Each row was made from one walk, in order. Every step used is in the known rows, and no mark comes twice. Write each row's walk.
Known rows:
fezi pogun fubamab: [  7   5  14 -22  -8   8   4  -1  -7  -9  -7 -25  -5   9 -28  -4   8   2
  -9 -12   2 -12   0  -1   2  31   1 -25  12  16   0  -1 -12  -8  13 -31
 -22  -5   1   3 -18 -20 -10  20   4 -10 -15  -3   1  12   1 -14 -14   2
  16 -29  -1   4  16 -31  -1]
fezi pogun tene: [  5   8   1 -14  -1   3   5  -2  -6   2   6 -15 -15   9 -13   1   2  21
   9 -23 -22  -6  11  -4  -8  22   9  -7   3  23  -1  -8   1  -1  13 -22
 -12 -16  -3  13   2 -12  -1   8   3   8 -10   0  -1 -15 -16 -11   3   9
   4 -26  -8   7   7 -12  -8]
ranar furavu kiser: [  2   6  15 -19   5  -3   0  -1  14  25   8 -49  -4   2 -21   2 -13  -8
   2   0 -17  -8 -12   7   3  35 -13   0  41  31   4   0 -26   7  13 -31
   7  14  14  -3  -2   1  -2 -12  -9 -15  11  26  40 -23   1  10  27  -3
 -35 -20  -6   7  30   3  -3]
vepa furavu: [ 10  12  17 -13  14   5   3   1  13  24 -23 -48 -10  11 -10  12 -18   2
 -25  10  -6 -14  13   4 -19  25   3   2  12  37   6  -9 -18  -8 -12 -30
   3  17  26 -16 -20  -1   8   3  12  -9  -5  17  33  -4 -19  -3  26  16
  -8  -1 -16   8  18   0  -3]
buzoden furavu fubamab fezi: [ 17  18  -2  -1 -13  11   5 -10  10  -8  -6 -24 -11  14 -15   8 -12   2
 -13 -17  -6   6   4  11  -3  -9  -5 -11  -2  30  -1  -7   7  16  -2  -5
   0  22  25   1   5  -1   3   3  11 -19   3   0 -23  -6 -18  10  13  -9
 -16   2   3   8  27 -17  21]
ranar furavu fubamab: [  9   2  22 -11  11  -8 -18 -13  11   1  -5 -35 -21   9 -17   0 -24  -1
 -12 -12  -1  -8   0  20   5  29 -16 -13  13  19   2  -4 -20   2  14 -23
   7  26  12  -4  -3   1  10 -12  -7 -15 -11   6  37 -27  -2   3  19  -9
 -16 -11   4  22  17  -3  14]
pogun tene fubamab fezi furavu vuzuk: [ -4  11 -11   0  -2   0  20   7  -1  -5   3  16   8   9   3  29   2  13
   7 -15 -17   0 -16  -9  -5  -1 -16  19 -10  13  -4  -5  -1 -24  -1   4
  -8 -10  36  23   6  -6 -28  13  10 -22   7 -20 -10 -12 -25 -19  -3   4
 -23  -4  30  -3   7  -2  -7]
fezi pogun tene fubamab: [ -2  10  23   1   2   1   3   1 -10  -3   6   1 -13   4  -6  18   7   3
   3 -11 -23 -10  -2 -11   6  14  -2  -6 -13  17   1  -7  -1 -14  19 -11
 -13 -25   4  12   0 -12  -8  18  11  -1 -18  -2  11 -17  -4 -15   0  16
  -1 -22  16   3   4  -7 -10]
ranar furavu fubamab fezi pogun tene: [  4   3   6  -9  -9  -9  -3  -4   7 -25   8  11 -12  13 -17  -7 -20  20
  11 -28 -11  -5   9  14   5  21  -9  -8  -2  21  -5 -21  -7  18  15  -1
   4 -24 -22  23  12 -12   2  -2 -10  -2  -8 -15  -7 -45   0  -7   3 -16
  -6 -10  22  16  10 -19   6]
furavu fubamab fezi pogun: [ 11   4   8  -7 -18   1   3 -14  13 -31 -17 -20 -24  15 -16  -6  -2  21
  -3 -20   6   2  -4   9   6  22   3  -3   8  23   7 -17  29   5  -8  -7
  -5   0  -3   5   4 -20  -7  -2  -3  -1  -8  -7 -23 -26  -3   1 -15  -3
  -4 -13   3  13  28 -20  21]
tene pogun fubamab fezi furavu kiser: [  2   4   3 -27 -15   3  24  -6   6  -2 -12   0   6  12 -19  -4   0   7
   6   2 -13  -4 -23  -1 -12  14 -15  -8  10  12   3 -15 -14 -20  -3  -6
 -23  -7  15  12 -13 -18 -34  10  11 -23  27  -9  -3  11 -18 -14 -19 -36
  -3 -18 -15  -7  16 -18   0]
tene fezi furavu: [  7  10   7 -12   2   8  15 -14   9   9 -15  -9 -16   7 -13   7   7   9
   6  15  10  -3   8  -1 -21  24  16  -9   7  26   9  -9   4  -4  -4 -30
 -11   3  43  -6  -7 -21 -20  -4   3  -5   8 -25  15   2 -26   1  -1  -3
  18  -7   0   3   3 -10   2]
tene pogun fubamab fezi: [ -2   4  17 -15 -14   2   4 -10   9 -27 -10  -7  -1  13 -22 -12  -8   7
 -18   8 -19  -7  -5  -4  -3  22   4 -18  27  15   3  -7 -11  -1   6 -10
 -17 -10  11  -5 -10  -5  -1  14  13  -9  -1 -11 -16   0 -24 -22  -8 -10
   6  -5 -11   4  20 -21   4]
ranar furavu: [  0   5  16 -14  17  -6  -9  -2  12  15  -3 -33 -11   9 -18   3 -22  -4
 -15  10 -18  -7   7   8  -6  22   5 -19  33  27  -1  -9 -19  -4  16 -33
  15  13  18 -12   0   1  13 -10  -7  -8  -5   3  29 -32 -10   0  34   2
 -13 -12  -8  13  24  -8   1]
pogun fubamab fezi furavu: [ 21   9   3 -15 -13   1  23   9  -9 -13 -17  -9  12  12 -24  -3  -6   3
 -13  -6   2  -6  -7   0 -13   4   2 -21  19  13  -9  -6 -18 -10  -3  -5
  -7   5  20   4 -12 -10 -14   6   6 -15   9 -10 -27   7 -22 -20 -15 -20
  12  -7  10   7  11 -38   4]
tene pogun fubamab fezi furavu: [  5  -2   9 -15 -14   1  10  -4   9 -24 -20   3   2  12 -17  -3  -6   2
  -4   9  -4  -6   0  -1 -19  10   1 -25   6  13  -1 -20  -3 -18   3 -12
 -18  -9  14   1 -19  -9 -19  10  12 -13   4 -29 -15   9 -36 -20  -9 -25
  21 -10 -11   3   7 -19   1]
tene fubamab fezi pogun: [  3   7  17  -6 -13   6   5  -5  14 -18  -4  -2  -7   8 -13   6  13   5
  -6  11   1   7  -3 -15   6   8   6  -5  15  31   8 -15  23 -10  -6  -5
  -2 -14  18   5   9 -15  -9  17   7  -6 -13 -12 -21 -23 -11  -5  -9   8
   1 -18  15  -2  18 -21   5]
buzoden furavu kiser: [ 10  12   4 -10  -4  19  19  -2  -2  31   3 -42 -14   0 -15   7  -8 -16
 -12   5 -32   2  -7   8  -7   5 -14  -6  18  39   0   0  -2   6   5 -27
  -7  26  37 -14  -1  -9 -13   2  15 -19  15  26  10   6  -7  17  34   1
 -28 -17 -12  -7  32   1   0]
buzoden furavu pogun tene fubamab: [ 12   4  10   4   6   1  12  -1 -14  20  21  -5  -2   7   0  26  -4 -15
  -3  -8 -46   2  -4  -6   2 -29 -15 -15 -34  18  -1  10 -12  11  22   2
 -16   0  18   7   1  -5 -13  25  21 -21  -6   4  -6   0  -2  -7  23  10
 -12 -24   8   1   4   8 -18]
pogun tene fubamab fezi: [ 12  15  10  -8  -4   2   7   1  -2  -8  13  12  13  13  -3   3  -9   8
 -10  -3 -26  -1  -4  -9   9  -3   4  -2  14  25   2  -5  -4   8   3  14
  -1 -17  28   7  12   2   0   9  11  -4  -8  -1 -15 -27 -18 -20  -6   8
 -19  -5  25  10  13  -8  -2]
tene fubamab: [  5   5  27  -5   8   3   4  -3  13   8  -7 -24  -5   6  -7  14   9 -10
 -21  10  -6  -3 -12  -4   4  15   1  -7  17  21   2  -2   9 -13   6 -18
  -5  10  35 -16   0   3   4   7  18 -13 -14   7  26  -5  -9  -4  14  14
 -16 -12  10   4  12   1   2]
vepa furavu tene fezi pogun fubamab: [ 26  15  12 -16   2  -3  -1 -15  -6  -2  -2  -7  -8  12  -7  -2  13   6
  -8   2  21  -6  13 -17 -11  37   0  -9 -34  21  12  -2  -3  -7   4 -18
 -29 -28  15   5 -15 -25 -14  13   9 -17 -24 -29  16   5  -2 -12 -14  10
  31 -12   6   5  10 -11  -2]
ranar furavu pogun: [  1   0  17  -9  12 -11  -6  -7  15  31   4 -42 -13  15 -19  -1 -14 -13
  -9  10 -21   2   7   9   9  12 -17 -12  18  26   7  -4 -17  15  19 -34
   2  17  -1  -5  -4   0  12  -2  -8 -12  -2  11  30 -34  -1   5  37   1
  -6 -22 -11  15  18   1  -9]
buzoden furavu: [  9  11   6  -2   5  20  10   5   4  12  -6 -41  -9   3 -18  13 -12 -10
 -15   1 -20   1  11   6 -12   1   9 -23  20  38   1  -7  -5   4   7 -29
  -1  21  40 -13  -5  -3   1   6  10 -12   1  11  11   8 -22   7  35   8
  -7  -9 -11   5  21  -2   0]
furavu pogun tene fubamab fezi: [ 13   8  12  -9  -3   2  15   2  -2  10  16   7   7  19  -2   7   1   5
  -1  -5 -40   7 -14  -4  12 -11  -9   5  -9  16   6   5 -13  22   9  13
  -6 -12   1  10  11  -3  -5  12  11  -4   1   1 -28 -30  -7 -19  -1   1
 -21 -21  13   6   8   4 -11]
pogun fubamab fezi: [ 22  15  13 -21  -7  13   4   8  -4 -23 -12 -21  10  14 -20 -10   0   9
 -20   0 -12  -4 -11  -1   2  20   6 -16  34  14  -1   5  -3  -1  -1  -8
  -6   6  14  -5  -1   0   7   8   2 -11   5   0 -14   1 -14 -22 -18 -13
   0  -6   8  12  26 -29  16]
buzoden furavu tene fezi pogun: [ 19  16   0  -3  -4  13   0 -22   3   0  12  -8 -22  -1  -3   6  15   7
  14  -3  -3  10  24  -7 -20  12  11 -12 -28  36  15  -6  46   9  12 -27
 -18 -20  38   3   3 -24 -20  -1  15 -13 -21 -35 -10  -1 -14  11   9  25
  26 -18   8  -3  20  -7  -4]

Write each row's walk:
[ 11  12  21  -3   6   0   5  -1 -11   6  13   3   0   9  -1  15  -1   1
 -10 -16 -27 -12  -8  -6   3  16  -2  -2   7  16   1   4 -15  -7  14  -2
 -10  -9  26  -1   8   5   1   8   8 -12 -12  14  12  -5 -10 -17   7  17
 -12 -17  16   5  10   8  -5]  pogun tene fubamab
[ 22   1  -1  -9   6   2  17 -24  12  19 -11 -14 -22  16 -14   2  10   4
  10  19  -7   6   3   6 -10   8  -2  -2 -14  21  12  -3   4  11  -2 -28
 -21   2  20   4  -4 -23 -19  -6  -3  -9  11 -25   0  -5 -21  -2   8  -5
  21 -24 -10   7   2   1  -7]  tene fezi furavu pogun
[ 16   0   7 -16   6  -6  22  -2 -15  21 -12 -25   1  11 -22  -2  -1 -16
   0  -4 -11  -3  -7   8  -5   1 -16 -25  -3   5   3  -2 -13  -5  10 -22
 -25  18   8   2 -20 -12 -23  18  12 -25  10  -8   6  13 -14 -15  -4 -22
  17 -26 -11   7   5 -13  -4]  fezi furavu pogun fubamab
[ -5  -3  -4 -22  -9   8  15 -11   8 -22 -17   6 -12  10 -10   4   6  10
  -2  -1  -6  -5 -14  -5 -16  24 -18  -4   1   4  -4  -8  12 -30   2 -23
 -25  -6  22  13 -17 -12 -34  17  17 -26   2 -26  -8  13 -30 -19 -10 -17
  13  -6  -6   3  14 -18   2]  tene pogun fubamab fezi furavu vuzuk
[ 10  15   1  -9   2   3  11 -16  -1   4  -3  16  -9  12  -7  13   2  18
  21  -2  -3  -7  23   6 -18  14  15  -4  -8  14   8 -10 -19   1   4 -19
 -16 -16  20  12   1 -17 -23  -7   1  11   9 -23   5   2 -24  -6  10  -6
  16  -5   6   8  -1  -8  -9]  pogun tene fezi furavu
[  8  12  16 -12  -2  10   6  -4  12 -12  -6 -13   6   4  -9   6   4   3
 -25  12 -12   3 -13 -14   5   6   6  -1  23  26   5  -5  13  -3  -7   3
   3   5  34 -14  11   4   1  11  10  -9  -8  -1  -7 -20 -12 -10  -2   4
 -17  -2  18   3  20  -9   7]  tene fubamab fezi
[  8   9  12  -5  -9  -7  -9 -14  22 -24  -7 -11 -17  11 -22 -11 -18   9
   0 -10  16   6   2  13   9  23  -7  -2   8  24   4 -20   3   4   8 -13
   8  -3 -16  11   2 -12  -5  -3 -13  -9 -14 -11  -6 -43  -1   6   1 -10
 -14 -17  13   9  18 -25  14]  ranar furavu fubamab fezi pogun
[ 24   6  10 -22 -10   1  16  -5  -8   4  -6 -25  16  20 -18 -18  -2   0
 -15  -4  -8  -1 -13   2  15  -2 -10 -14  22  12   4   6 -14  24   3  -7
 -16   8   0   1  -2  -3  -2  15   7 -12   2   0 -17  -7  -6 -16 -25 -17
  -4 -22  -7  17  21 -23   6]  furavu pogun fubamab fezi
[ 25  16  11  -5   0  -5  -5  -3   6   7   0 -27   5  12   9  14 -13  12
 -30   6   5   1  -4 -17 -14   5  -5   6 -14  30  12   0  11  -7 -22   4
   9  -8  49  -6  -4   1   0   6  20 -26 -17  -8  14 -25 -18  -7   8  24
 -17  -5  21   6  25  15   8]  vepa furavu tene fubamab fezi
[ 13   3   3  -5   1   1  24  -4  11  12  -5  -8   3  13  -8  14   6  -7
  -2   8 -10  13 -16  -1   2 -24  -8   2  -5  15   8 -14   9   0 -11  -2
  -8   9  24   1   0  -9 -23  14  17 -18   4 -17 -20 -23 -11  -7  -2  -9
   2 -19  16  -1   7   4  -3]  tene fubamab fezi furavu pogun
[ 19   6 -12 -13  -6  -6  20   4  -5  21   4  -1   3  19 -13   3  -8  15
  14 -13 -32   2   0   9  -3 -19 -12  -2 -11  17   2  -5  -4  17   0  -4
  -6  -9   0  13   1  -8 -19   2   2  -5  15 -18 -26 -20 -20 -11   4 -17
  -2 -22   1  11   3  -3 -12]  fubamab fezi furavu pogun tene
[ 12  12  -3 -18 -13   4   6   1 -10  -7   1  -2  -4  13 -20  -5   2  26
   9 -20 -20  -1   9  -1   0  10  13   0  17  25  -3 -14   8   8   7 -10
   3 -31  -6   9   5 -12  -5   2   2   9  -4  -9 -23 -28 -22 -13  -5   4
   0 -10  10   6  21 -26  -3]  fubamab fezi pogun tene
[ 14  16  14  -3   1  -4   6  -9 -16  13   0 -19  -5   0   5  20  11  -1
  -2 -11   9   7  -4  -6  -8   3   2 -19 -26  17   6  -1  12 -18  -4  -6
 -12   5  59  -3  -3 -10 -21   4  10 -21 -18 -17  25  -5 -14  -7   1  25
  -1 -17  11   4  18  11   3]  fezi furavu tene fubamab
[ -5   4  27 -19   7 -11 -24 -17  19   3   7 -24 -18  -2  -7   0 -19  10
  -7  -7  -1  -1  17   0 -11  30  -7 -19   3  21   7 -11   1   0  17 -34
  -5 -15  24  -3   1   6   7  -8  -6 -19 -22 -23  36 -21 -23  -4  31  20
  -2 -22 -14  15  31  14  -8]  ranar furavu tene pogun
[ 11  20   5 -12   4   6   7 -10   2  -2   4  11  -7  10  -8  -2  -4  21
   7   5 -17  -9  13  -6  -7  27   8  -3  14  17   5  -3 -10  16  11 -18
 -13 -19  19   2  15  -5  -3 -10  -1   8   3  -8  -2  -6 -16  -8   0   2
  12 -12   0  12  15  -1  -4]  pogun tene fezi
[ -2   4   7 -11  -3  -5  -2 -20   4   4 -10 -19 -19  -5   1   1   1  13
   7 -15  -3   1  11  -1 -17  18  -5 -15 -24  21  14 -20  22  -9   2 -32
  -9  -4  51   5 -14 -12 -21  -5   9 -13 -14 -30  24  -1 -30  -2  11  10
  21 -23 -19   9  23   5  -4]  fezi furavu tene pogun
[ 18   8  -6 -19  -9   8  14   3  10  -3 -17 -19  -4   6 -14   5  -4  14
  -1   6   0   4   3   5 -18   2  12 -11  16  24   0 -21   0  -2 -18 -19
   8  14  27  -6  -3 -11  -7  -3   2  -9   9 -11 -13 -15 -38  -5   3 -16
  -1  -8   5   8  17 -22   5]  fubamab fezi furavu
[ 15  11  15 -29 -16  -2  -4 -16  -6 -22  -2  -3   3  10  -7 -13  -3  19
 -15  -7  -4   2  -5 -12  -6  24  -3 -18   0  14   8   2   7   5   5  -5
 -19 -21  27   1  -1   6  -5  10   8 -19 -13 -22  -6   6 -20 -24 -16   7
  12 -10  -2  12  37 -12  10]  furavu tene pogun fubamab fezi
[ 19   9  18 -15   2  -8  -8 -12  -1 -20  19   3  -8  10 -13  -9  16   2
   7  -9  13  -3  12 -13  -2  42  -2 -25 -15  10   8  -3  -7   1  29 -24
 -16 -32   4  11   2 -17 -15   4 -17 -20 -25 -36  17 -13   2 -10  -9   6
  34 -22  10   4  16 -20  -1]  ranar furavu tene fezi pogun fubamab
[ 15  11   4 -11 -17   3   1  -9  -2 -11  10 -10   1   7  -3   1  14   8
  -6 -12   9  17 -12 -18  10   5   5  -2 -10  29   7 -12  45   2  -7   3
  -8 -22  27   3   8  -9 -12   8   9 -16 -27 -20 -10 -33  -5 -11 -14  26
  -1 -21  24   0  30  -9  10]  furavu tene fubamab fezi pogun
[ 22   4  20 -15  10  -8  10  -1   2  24 -13 -41   1  24 -13  -3 -17 -10
 -28   4  -6 -13  -5   6   0  13 -20  -7  -4  13   9   7 -20  -2  -5 -22
 -21  23  -1  -7 -25  -7  -2  21  15 -24   1   6  12   8  -2 -12   3 -14
  -1 -18 -19  11   6  -2  -7]  vepa furavu pogun fubamab
[ 28   9  16 -13  -4  -6  10   0   4  20 -16 -34   7  31 -15 -10 -14  -4
 -26  10 -14  -5  -7  -2   1   1 -17  -8   5  18  13   3 -21   7 -10  -5
 -11  10   1   1 -21   0  -3  22  12 -18   3   3  -9  -3  -8 -16  -7 -15
   2 -12 -10  15  12 -14   1]  vepa furavu pogun fubamab fezi
[ 14  16  19  -1   7  -4  -1  -7  12  14 -27 -42 -22  19  -3  10 -19   0
 -23  -8   8 -16   2  12 -13  25 -13   1  -2  23   8  -6 -19  -7 -12 -19
  -4  29  26  -7 -12  -2   5  -2  11 -14  -3  15  39  -7 -13   7  15   4
 -18  -3  -8  15  16   9  17]  vepa furavu fubamab
[  3  15 -10  -8   7  22  14  -2   3  16  -1 -41 -28  -1 -12  24  -4  -5
 -12  -9  -9   1  -5   6 -15  12  -9  -2  10  29  -7   5  16  -4   7 -39
  -4  25  56   2  -4  -1  -8   8  13 -18  -1   5   7  11 -26  15  26  24
 -17  -7  -2   2  20  -6   0]  buzoden furavu vuzuk
[ 16  18   4  -3   4  -2   5 -18  -5  -6  -9  26 -18  17  -5  12 -10  19
  17 -18   5 -12   5  11  -8  16  -3  -3 -33   6   5  -4 -10   3   8  -5
 -18  -7  19  15   5 -15 -19 -11   0   0   6 -22   3  -3 -12  -4  -1 -12
  12  -1  14  12 -11  -1   4]  pogun tene fezi furavu fubamab
[ 14  11   8   3  -5   7  16   2  -4   8  23   6   9  16  -2  14  -1  -8
  -3   0 -48  10  -9  -2  10 -38 -13 -13 -21  23   0  -1   2  16  16  12
 -11  -7  21  13   7  -3  -9  24  19 -19   7  -3 -31 -19 -11 -10  16  -2
 -14 -12  18  -3   3   0 -12]  buzoden furavu pogun tene fubamab fezi
[ 12   9  30   6  16 -13   7   1  -5  42   6 -14   3  21   6  21  -5  -8
 -16  -7 -22 -14  -3  -4   7  -1 -17   8 -28  14  13   2 -19  -5   5   2
 -11  -3  10  10 -10  -3  -7  16  17 -13  -5   5  22 -16  -4 -14  14   6
 -16 -18   4   8  -5  22 -18]  vepa furavu pogun tene fubamab
[ 27  18   2  -7 -10   9   5 -19 -15 -17  13   1 -16   6 -10  -4  20  -1
   3 -10   5   4  14 -15 -12  18   4 -30 -34  24   6   2  20   6  21 -17
 -28 -23  25   3  -2 -20 -25  14   8 -22 -23 -39 -13  21  -6 -10  -8  11
  39 -16   6  -2  14 -23  -2]  buzoden furavu tene fezi pogun fubamab
[  9   6   0 -16 -14  10  11   0  15 -13 -10 -28 -16   8 -27  -8   5  16
   1   4   0   5   6  -2  -1  18  15  -7  30  36   7 -18  21   4  -5 -26
   2 -13   8  -6   0 -15  -3   4   2   4  -3 -10 -19 -23 -17   1  -6   9
   0 -19   0   3  30 -28   6]  fubamab fezi pogun
[ 11  10   8   1  -1   4   6  -8   5  10 -21 -32 -24  12 -15   7  -5   3
  -8 -25   9  -4   2  17 -10  10 -12 -14  -7  14   5  -9   3 -13  -6 -19
 -13  33  30  -4 -12 -21 -13  -4   5 -15   2  -6  16  -1 -13   5   9 -14
  -3 -14   2  18   7  -8  15]  fezi furavu fubamab
